Known rows, with every way that one mark hangs from another
G(F N): 5	2	18	34	-5	-2	-47	4	10	12	-18	-10	30	23	6	25	9	18	23	41
B(D(V(F))): 12	11	12	22	-13	17	5	5	17	11	21	-23	14	17	-3	31	10	-23	25	29
N(M(Z(Y)) P(T)): 21	-12	-22	31	-2	16	81	40	5	20	13	-1	-3	28	-1	3	65	12	7	18
N(M P(T)): 10	6	-17	31	-1	-1	73	35	7	20	-3	-5	-11	28	4	-9	69	37	19	10
G(F(V(D)) N(M P)): 8	10	-5	53	1	1	26	33	14	16	6	2	9	17	30	25	35	32	17	60
V(D F(G)): 8	-14	21	9	1	11	-29	26	23	15	21	-17	4	-5	7	34	16	-9	8	-28
F(G(N(P)) V): 3	16	-14	40	4	22	45	-9	10	35	17	-20	-14	-14	20	4	19	-4	-10	8
R(T): 7	-5	16	7	1	0	-19	4	14	26	-7	2	-7	18	5	10	18	30	-26	-3
B(D(V(F(G(N))))): 10	12	10	32	-6	29	-2	-9	11	17	18	-35	21	20	-1	32	9	-31	35	33
V(D F(G(N(M)))): 13	-14	11	28	4	14	-18	27	12	8	16	-24	20	8	10	32	31	-8	37	-4
M(Z(Y)): 20	-23	-2	16	-7	21	12	17	11	15	17	-4	12	2	-7	27	6	-22	-19	7
D(V): 7	-2	2	18	-10	8	16	0	27	4	-9	-10	6	25	-1	24	12	2	-11	34
D(V(F(G(N(M))))): 12	-8	-4	31	-4	17	16	-4	17	3	10	-32	19	30	5	22	32	-17	33	36
G(F(V) N(M(Z) P)): 21	6	-22	57	2	11	49	12	1	18	2	-5	14	9	23	18	34	8	27	80
D(V(F)): 10	-2	13	16	-13	7	-5	3	27	-1	9	-21	12	17	-1	28	22	-5	15	14
N(M(Z) P): 27	-15	-27	39	4	6	87	34	0	18	5	-2	1	1	1	0	58	-3	3	36
B(D): 9	11	6	23	-7	12	11	11	5	26	11	-12	6	3	-2	18	-1	-15	7	15
D(V(F(G(N(M P))))): 13	-5	-7	39	0	13	43	9	15	10	15	-29	12	23	5	10	58	-8	26	32
V(D): 8	-7	17	14	-2	4	-13	32	23	9	-4	2	5	3	3	35	10	14	-12	-4
G(F(V(D)) N(M)): 8	5	-2	43	-4	6	-11	16	15	8	-2	-2	19	25	29	42	3	21	25	66
D(V(F(G(N(P))))): 8	1	6	33	-1	16	17	2	21	11	12	-29	10	13	1	14	47	-7	16	14

Rows
13	-6	-3	39	4	7	27	19	1	22	25	-29	10	1	6	-2	57	-9	35	-6 | V(F(G(N(M P))))
21	-25	-4	31	-2	26	7	10	0	16	35	-29	24	7	1	21	29	-37	32	4 | V(F(G(N(M(Z(Y))))))
7	5	-19	45	9	23	60	20	13	27	19	-11	-10	-2	28	19	30	4	-3	24 | F(G(N(M P)) V(D))
6	20	7	40	0	9	13	16	7	17	-18	-16	6	16	0	4	55	36	29	-5 | G(N(P(T)))
3	8	-1	29	4	30	-1	-3	19	21	7	-15	-2	-5	25	38	-9	-5	-6	9 | F(G(N) V(D))
21	-3	-10	46	0	19	2	13	10	3	-8	-2	26	20	27	52	3	5	29	82 | G(F(V(D)) N(M(Z)))
20	-21	-4	41	-4	10	-4	19	2	10	2	-5	38	36	5	30	19	-5	24	68 | G(F N(M(Z(Y))))
4	16	7	38	-8	7	-28	-10	13	15	-4	-12	16	11	23	31	-9	14	17	47 | G(F(V) N)
8	3	-15	36	4	26	28	5	13	20	11	-15	-1	6	28	34	2	-6	3	29 | F(G(N(M)) V(D))
20	-16	-21	37	8	26	33	-3	-4	18	-7	-22	18	13	4	15	21	-24	18	40 | F(G(N(M(Z))))
21	-3	-15	47	0	22	55	30	-1	14	1	-11	14	29	-1	9	66	13	31	22 | G(N(M(Z(Y)) P(T)))
9	-8	24	22	3	17	-45	20	17	10	12	-25	19	-2	6	38	21	-7	26	-22 | V(D F(G(N)))
2	2	-5	14	2	24	17	3	26	27	17	-7	-18	-9	25	33	-15	-7	-29	4 | F(G V(D))
19	-4	-23	39	8	38	37	2	9	16	6	-15	4	1	26	42	0	-20	9	43 | F(G(N(M(Z))) V(D))
2	5	11	18	-7	2	-21	14	28	15	4	6	-1	9	26	43	-16	20	-10	37 | G(F(V(D)))
9	16	7	39	-1	25	26	5	10	23	23	-31	13	13	-1	18	35	-24	28	28 | B(D(V(F(G(N(P))))))
9	12	-14	54	-2	-2	39	15	6	22	8	-5	7	17	27	9	35	24	21	63 | G(F(V) N(M P))
4	16	12	45	0	5	-7	24	21	18	1	1	7	4	26	31	22	32	6	38 | G(F(V(D)) N(P))
3	12	-5	38	8	25	30	13	19	29	14	-12	-12	-13	25	23	17	5	-14	4 | F(G(N(P)) V(D))
8	-2	9	25	-5	20	-11	-11	21	6	6	-33	18	20	1	26	22	-17	23	19 | D(V(F(G(N))))
18	-2	-23	42	12	27	60	10	-3	24	-11	-21	5	21	3	3	56	3	28	28 | F(G(N(M(Z) P(T))))
9	-9	-13	35	5	14	23	1	1	22	-1	-22	13	17	6	7	22	-10	14	25 | F(G(N(M)))
13	-10	8	37	8	10	8	40	10	15	21	-20	12	2	10	20	56	1	29	-9 | V(D F(G(N(M P))))
10	-1	-3	51	2	-11	20	29	3	18	-6	-4	21	28	10	2	53	28	26	56 | G(F N(M P))
7	4	-16	40	8	15	52	12	2	27	-5	-21	-1	27	6	-5	57	17	24	14 | F(G(N(M P(T))))
9	-6	-16	43	9	10	54	15	1	29	6	-18	4	10	6	-7	49	-1	7	20 | F(G(N(M P)))
5	1	-2	37	9	13	26	8	6	31	1	-19	2	-2	2	-3	38	0	-3	1 | F(G(N(P)))
